Each row comes from the steps of one walk. Every step used is in the known rows, and no mark comes twice. Write the walk behind each row, first mark first.
Known rows
z -> a -> b: | -3.34 |  0.57 |  4.54 | -2.82 |  4.19 |  0.80 |  1.27 |  3.25 | -2.75 | -5.90 | -6.72 | -1.75 | -5.54 |  3.21 |  0.72 | -2.90 |  0.79 |  4.23 | -0.77 | -3.54 | -0.15 |
v -> a: | -0.93 | -2.06 |  7.04 | -3.46 |  2.22 |  0.33 |  1.54 | -0.27 | -2.86 | -3.86 | -3.31 | -0.47 | -1.37 |  1.71 | -0.24 |  1.75 |  0.65 |  2.76 | -3.10 | -3.32 | -2.63 |
v -> q -> b: | -0.94 |  0.36 |  5.82 | -1.92 |  0.78 | -0.67 |  1.38 |  1.58 | -0.12 | -2.36 | -3.94 |  0.81 | -2.74 |  1.40 | -0.87 | -3.69 | -2.07 | -1.82 | -1.46 | -1.13 | -0.41 |
y -> a -> v: | -0.79 | -0.64 |  5.06 | -5.01 |  1.79 |  0.81 | -1.59 |  0.73 |  0.67 | -4.79 | -6.02 |  1.59 | -1.47 |  3.41 |  0.41 |  0.13 |  3.97 |  3.44 | -0.11 | -0.39 |  1.62 |
a -> n -> q: | -0.05 |  0.84 |  1.93 | -4.46 |  4.66 | -0.72 |  0.63 |  2.90 |  0.56 | -3.15 | -4.02 | -1.24 | -1.22 |  1.92 | -0.79 | -3.20 |  2.12 | -0.51 |  0.01 | -0.08 | -1.27 |
a -> z -> q: |  2.33 | -0.30 |  3.15 | -4.45 |  2.13 | -1.82 | -0.90 |  1.14 |  0.15 | -7.10 | -4.63 |  0.32 | -1.04 |  0.97 | -0.75 | -0.85 | -2.17 |  1.58 | -1.78 |  2.81 | -3.64 |
b -> q -> v -> a -> n: | -1.04 | -0.94 |  3.98 | -2.65 |  4.88 |  0.89 |  0.43 |  1.26 |  1.47 | -4.85 | -6.79 | -1.34 | -2.55 |  3.53 | -1.16 |  2.11 |  4.11 |  2.26 | -1.15 |  0.16 | -2.50 |
y -> a -> v -> q: |  2.11 |  0.52 |  5.49 | -4.17 |  1.40 | -0.74 |  0.69 |  0.80 |  0.68 | -5.50 | -3.28 |  3.09 | -0.89 |  3.03 |  0.87 | -0.50 |  2.45 |  1.04 | -1.88 |  0.84 |  0.90 |
n -> q -> v -> a -> z: |  0.47 | -2.57 |  5.46 | -6.20 |  1.43 |  2.17 |  0.94 |  0.27 |  0.47 | -6.89 | -4.23 |  0.80 | -1.31 |  2.12 | -0.34 |  2.20 | -0.23 |  1.68 | -2.54 | -0.51 | -1.81 |
y -> a -> z: |  0.36 | -2.49 |  5.62 | -4.18 |  1.29 |  1.02 | -0.51 |  0.23 | -2.13 | -8.03 | -4.57 |  0.98 | -0.36 |  0.09 | -0.29 | -0.34 |  0.98 |  3.41 | -2.15 | -0.50 | -1.43 |
y -> a -> n -> q -> v: | -0.24 |  0.58 |  2.11 | -5.46 |  3.42 |  1.64 | -0.75 |  2.79 |  2.16 | -3.40 | -6.03 | -1.01 | -3.00 |  4.06 | -2.42 |  0.21 |  3.76 | -0.72 | -0.66 |  0.01 |  0.48 |
n -> q -> v: | -0.14 |  0.81 |  2.80 | -6.28 |  0.56 |  1.53 | -0.39 |  3.42 |  2.30 | -2.40 | -5.23 | -0.54 | -2.21 |  3.08 | -2.07 |  0.16 |  1.41 | -1.87 | -0.71 |  0.17 |  0.69 |
z -> a: | -0.33 | -1.00 |  3.79 | -3.28 |  3.22 |  0.79 |  0.77 |  2.91 | -3.51 | -4.60 | -3.96 | -1.45 | -2.22 |  1.43 |  0.45 | -0.97 |  0.86 |  3.90 | -1.37 | -2.63 | -1.95 |
b -> q -> v -> a -> y: | -2.82 | -1.29 |  4.15 | -3.94 |  0.55 |  0.70 | -1.50 |  3.37 |  0.06 | -4.28 | -5.57 |  1.71 | -6.30 |  4.85 | -0.49 |  2.81 |  1.60 |  2.02 | -1.34 | -1.41 |  1.03 |
b -> q: |  1.20 |  0.66 |  3.08 | -1.93 |  2.14 | -0.61 |  0.17 |  2.38 | -0.38 | -5.26 | -5.46 | -0.91 | -0.70 |  0.07 | -0.07 | -3.11 |  1.95 |  0.69 |  0.67 |  0.60 | -0.46 |
v -> q: |  1.80 |  0.58 |  5.34 | -2.97 |  0.12 | -1.50 |  1.92 |  2.03 | -0.86 | -4.19 | -2.20 |  1.46 | -0.16 |  0.76 | -0.10 | -1.16 |  0.04 | -0.75 | -3.07 |  0.39 | -1.64 |
y -> a -> b -> q: | -0.43 |  1.51 |  3.77 | -1.26 |  4.42 | -0.12 |  0.39 |  1.76 | -1.54 | -7.27 | -7.37 | -1.34 | -4.24 |  1.90 | -0.05 | -5.09 |  3.20 |  1.99 |  0.97 | -1.36 |  1.50 |
v -> a -> n: | -1.95 | -1.67 |  5.19 | -2.57 |  4.66 | -0.16 |  0.95 |  0.49 | -0.84 | -4.15 | -5.05 | -1.07 | -1.74 |  2.48 | -0.60 |  1.56 |  2.82 |  3.33 | -2.27 | -1.51 | -3.69 |
n -> q: |  0.75 |  0.80 |  3.02 | -5.08 |  2.38 | -0.40 |  0.87 |  2.62 | -0.65 | -2.84 | -2.82 | -0.66 | -0.85 |  1.15 | -0.64 | -3.45 |  0.27 | -1.24 | -0.39 | -1.18 | -0.06 |
y -> a -> z -> q -> n: |  2.60 | -2.51 |  4.36 | -5.62 |  6.15 | -1.67 |  0.61 | -0.58 | -1.02 | -5.62 | -5.86 | -0.55 | -1.68 |  1.07 | -2.51 | -2.32 | -0.89 |  2.15 | -1.76 |  1.24 | -3.66 |

Write each row's walk
|  0.32 | -0.28 |  3.27 | -4.43 |  5.91 | -0.24 |  1.68 |  1.33 | -0.49 | -3.51 | -3.04 | -1.32 | -1.81 |  2.61 | -0.43 | -1.81 |  1.86 |  0.37 | -1.05 | -1.61 | -1.92 |	v -> a -> n -> q
| -0.24 | -0.77 |  4.64 | -3.19 |  6.94 | -0.72 |  1.83 |  0.66 | -1.15 | -5.07 | -8.28 | -1.93 | -3.71 |  1.66 | -1.68 | -5.54 |  2.42 |  1.89 |  0.80 | -1.24 | -0.14 |	y -> a -> b -> q -> n
| -0.49 | -3.26 |  6.40 | -5.37 |  0.44 |  2.20 |  0.44 |  0.03 |  0.41 | -7.16 | -5.17 |  0.92 | -1.04 |  1.92 | -0.44 |  3.73 | -0.01 |  2.95 | -3.22 | -0.41 | -2.56 |	q -> v -> a -> z
| -3.16 |  0.45 |  5.67 | -4.80 |  3.42 |  1.58 |  1.62 |  1.49 |  0.03 | -4.69 | -6.61 | -1.03 | -5.71 |  5.13 | -0.75 | -0.28 |  1.03 |  1.28 | -1.42 | -3.43 |  0.75 |	n -> q -> v -> a -> b
|  2.02 | -2.23 |  4.07 | -5.86 |  5.13 | -2.07 |  0.86 |  0.07 |  0.26 | -4.97 | -5.94 | -0.47 | -1.17 |  0.93 | -2.22 | -2.13 | -1.80 |  1.66 | -1.47 |  2.20 | -4.33 |	a -> z -> q -> n
| -1.54 | -0.69 |  3.94 | -2.20 |  4.70 | -0.13 | -0.65 |  1.31 | -1.32 | -4.68 | -5.75 | -1.11 | -1.82 |  1.91 | -1.40 | -0.58 |  4.46 |  3.10 | -1.39 | -0.93 | -1.87 |	y -> a -> n
| -0.60 | -0.48 |  4.24 | -3.48 |  5.84 | -1.02 |  2.10 |  1.47 | -0.04 | -4.34 | -8.42 | -1.76 | -3.26 |  1.44 | -1.41 | -5.33 |  1.44 |  1.34 |  0.98 | -0.35 | -0.78 |	a -> b -> q -> n
| -1.69 |  0.44 |  3.93 | -3.57 |  2.46 |  0.38 |  0.47 |  2.17 | -0.03 | -1.20 | -4.39 | -1.07 | -3.36 |  1.78 | -1.26 | -5.45 | -1.92 | -2.25 |  0.71 | -2.33 |  0.83 |	n -> q -> b
| -0.51 | -1.26 |  5.47 | -3.41 |  6.88 | -0.76 |  2.87 |  0.25 | -0.87 | -4.73 | -7.76 | -1.83 | -3.61 |  2.04 | -1.15 | -4.24 |  1.26 |  2.11 |  0.18 | -1.53 | -1.28 |	v -> a -> b -> q -> n
| -0.62 |  0.19 |  6.02 | -2.85 |  1.84 |  0.10 |  0.38 |  0.74 |  0.99 | -3.23 | -4.72 |  2.03 | -3.32 |  3.25 | -0.16 | -3.15 | -0.10 | -0.44 | -0.57 | -0.84 |  1.53 |	y -> a -> v -> q -> b
| -0.92 |  0.80 |  4.86 | -1.52 |  4.42 | -0.19 |  1.69 |  1.15 | -1.11 | -6.87 | -6.71 | -1.25 | -4.21 |  2.35 |  0.58 | -3.36 |  1.83 |  2.19 |  0.21 | -1.78 |  0.09 |	v -> a -> b -> q
| -1.12 |  0.59 |  3.99 | -2.35 |  2.75 | -1.27 | -0.78 |  1.48 |  0.22 | -2.32 | -5.73 | -1.07 | -3.98 |  2.14 | -1.98 | -3.61 | -2.89 | -0.71 | -0.19 | -0.29 | -1.39 |	z -> q -> b
| -2.60 | -0.96 |  4.12 | -4.77 |  0.91 | -0.19 | -2.08 |  3.08 | -0.03 | -3.70 | -4.98 |  1.71 | -6.84 |  5.68 | -1.22 |  3.85 |  0.15 |  2.13 | -2.56 | -1.03 | -0.12 |	z -> q -> v -> a -> y
| -0.06 | -1.02 |  5.37 | -5.75 |  2.40 |  1.70 |  1.18 |  0.61 |  0.06 | -3.12 | -3.85 | -0.66 | -2.71 |  3.74 | -1.34 |  2.29 |  1.16 |  0.25 | -2.46 | -2.48 | -0.72 |	n -> q -> v -> a
| -0.93 | -0.77 |  3.91 | -3.58 |  5.02 | -0.07 | -0.07 |  0.96 |  1.42 | -4.35 | -6.20 | -1.19 | -3.18 |  4.32 | -1.94 |  3.13 |  2.46 |  2.30 | -2.29 |  0.44 | -3.70 |	z -> q -> v -> a -> n
|  0.20 | -1.07 |  5.36 | -3.45 |  2.16 |  1.64 |  0.81 |  0.40 |  0.22 | -4.72 | -5.59 | -0.75 | -2.45 |  3.03 | -1.07 |  2.38 |  2.08 |  1.38 | -1.55 | -1.37 | -1.09 |	b -> q -> v -> a
| -0.62 | -0.74 |  3.79 | -5.26 |  2.60 |  1.05 | -0.65 |  2.49 |  0.59 | -4.80 | -5.78 |  0.66 | -2.00 |  3.56 |  1.84 |  0.18 |  2.36 |  4.72 |  0.39 | -0.37 |  0.34 |	z -> a -> v
|  0.13 |  0.83 |  2.90 | -3.60 |  0.21 |  1.21 | -0.88 |  3.27 |  2.64 | -4.36 | -7.49 | -0.71 | -2.04 |  2.25 | -1.58 |  0.39 |  2.77 | -0.41 |  0.24 |  1.53 |  0.45 |	b -> q -> v
|  2.04 | -1.48 |  5.81 | -5.70 |  4.51 | -1.22 |  2.07 | -0.14 |  0.53 | -3.61 | -4.95 |  1.61 | -1.04 |  2.48 | -0.87 | -2.03 |  1.86 |  1.15 | -1.55 |  0.52 | -0.56 |	y -> a -> v -> q -> n
|  1.96 | -1.66 |  5.11 | -5.85 |  5.16 | -1.00 |  2.73 |  0.97 |  0.49 | -3.58 | -4.77 |  1.16 | -1.31 |  2.66 | -0.01 | -1.96 |  0.95 |  1.96 | -1.28 |  0.45 | -1.51 |	z -> a -> v -> q -> n
| -1.38 | -1.83 |  6.63 | -4.51 |  0.98 |  1.83 |  0.53 |  0.47 | -0.40 | -3.40 | -4.95 | -0.48 | -2.38 |  3.34 | -1.50 |  4.16 |  1.42 |  1.95 | -3.10 | -2.34 | -1.59 |	q -> v -> a
| -1.98 |  0.03 |  2.58 | -2.95 |  5.99 |  0.67 |  0.81 |  2.78 | -0.24 | -2.25 | -4.97 | -1.86 | -4.52 |  2.80 | -0.77 | -5.49 | -0.56 | -0.43 |  1.08 | -2.33 | -0.29 |	z -> a -> n -> q -> b
| -1.65 |  1.76 |  3.17 | -3.33 |  1.22 |  1.40 | -0.45 |  3.63 |  2.78 | -5.24 | -9.07 | -1.01 | -4.36 |  3.46 | -1.28 | -0.98 |  2.78 |  0.17 |  0.67 |  0.75 |  1.49 |	a -> b -> q -> v
| -0.80 |  0.90 |  1.99 | -5.70 |  2.40 |  1.20 | -0.55 |  3.65 |  3.30 | -2.51 | -6.24 | -0.91 | -2.43 |  3.81 | -2.23 |  0.35 |  2.81 | -1.30 | -0.22 |  0.98 | -0.07 |	a -> n -> q -> v
|  1.49 | -0.24 |  3.17 | -5.51 |  1.38 |  0.89 | -1.89 |  1.42 |  1.81 | -6.60 | -6.54 |  0.32 | -2.69 |  3.23 | -2.54 |  2.04 |  0.43 |  0.98 | -1.95 |  2.39 | -1.33 |	y -> a -> z -> q -> v
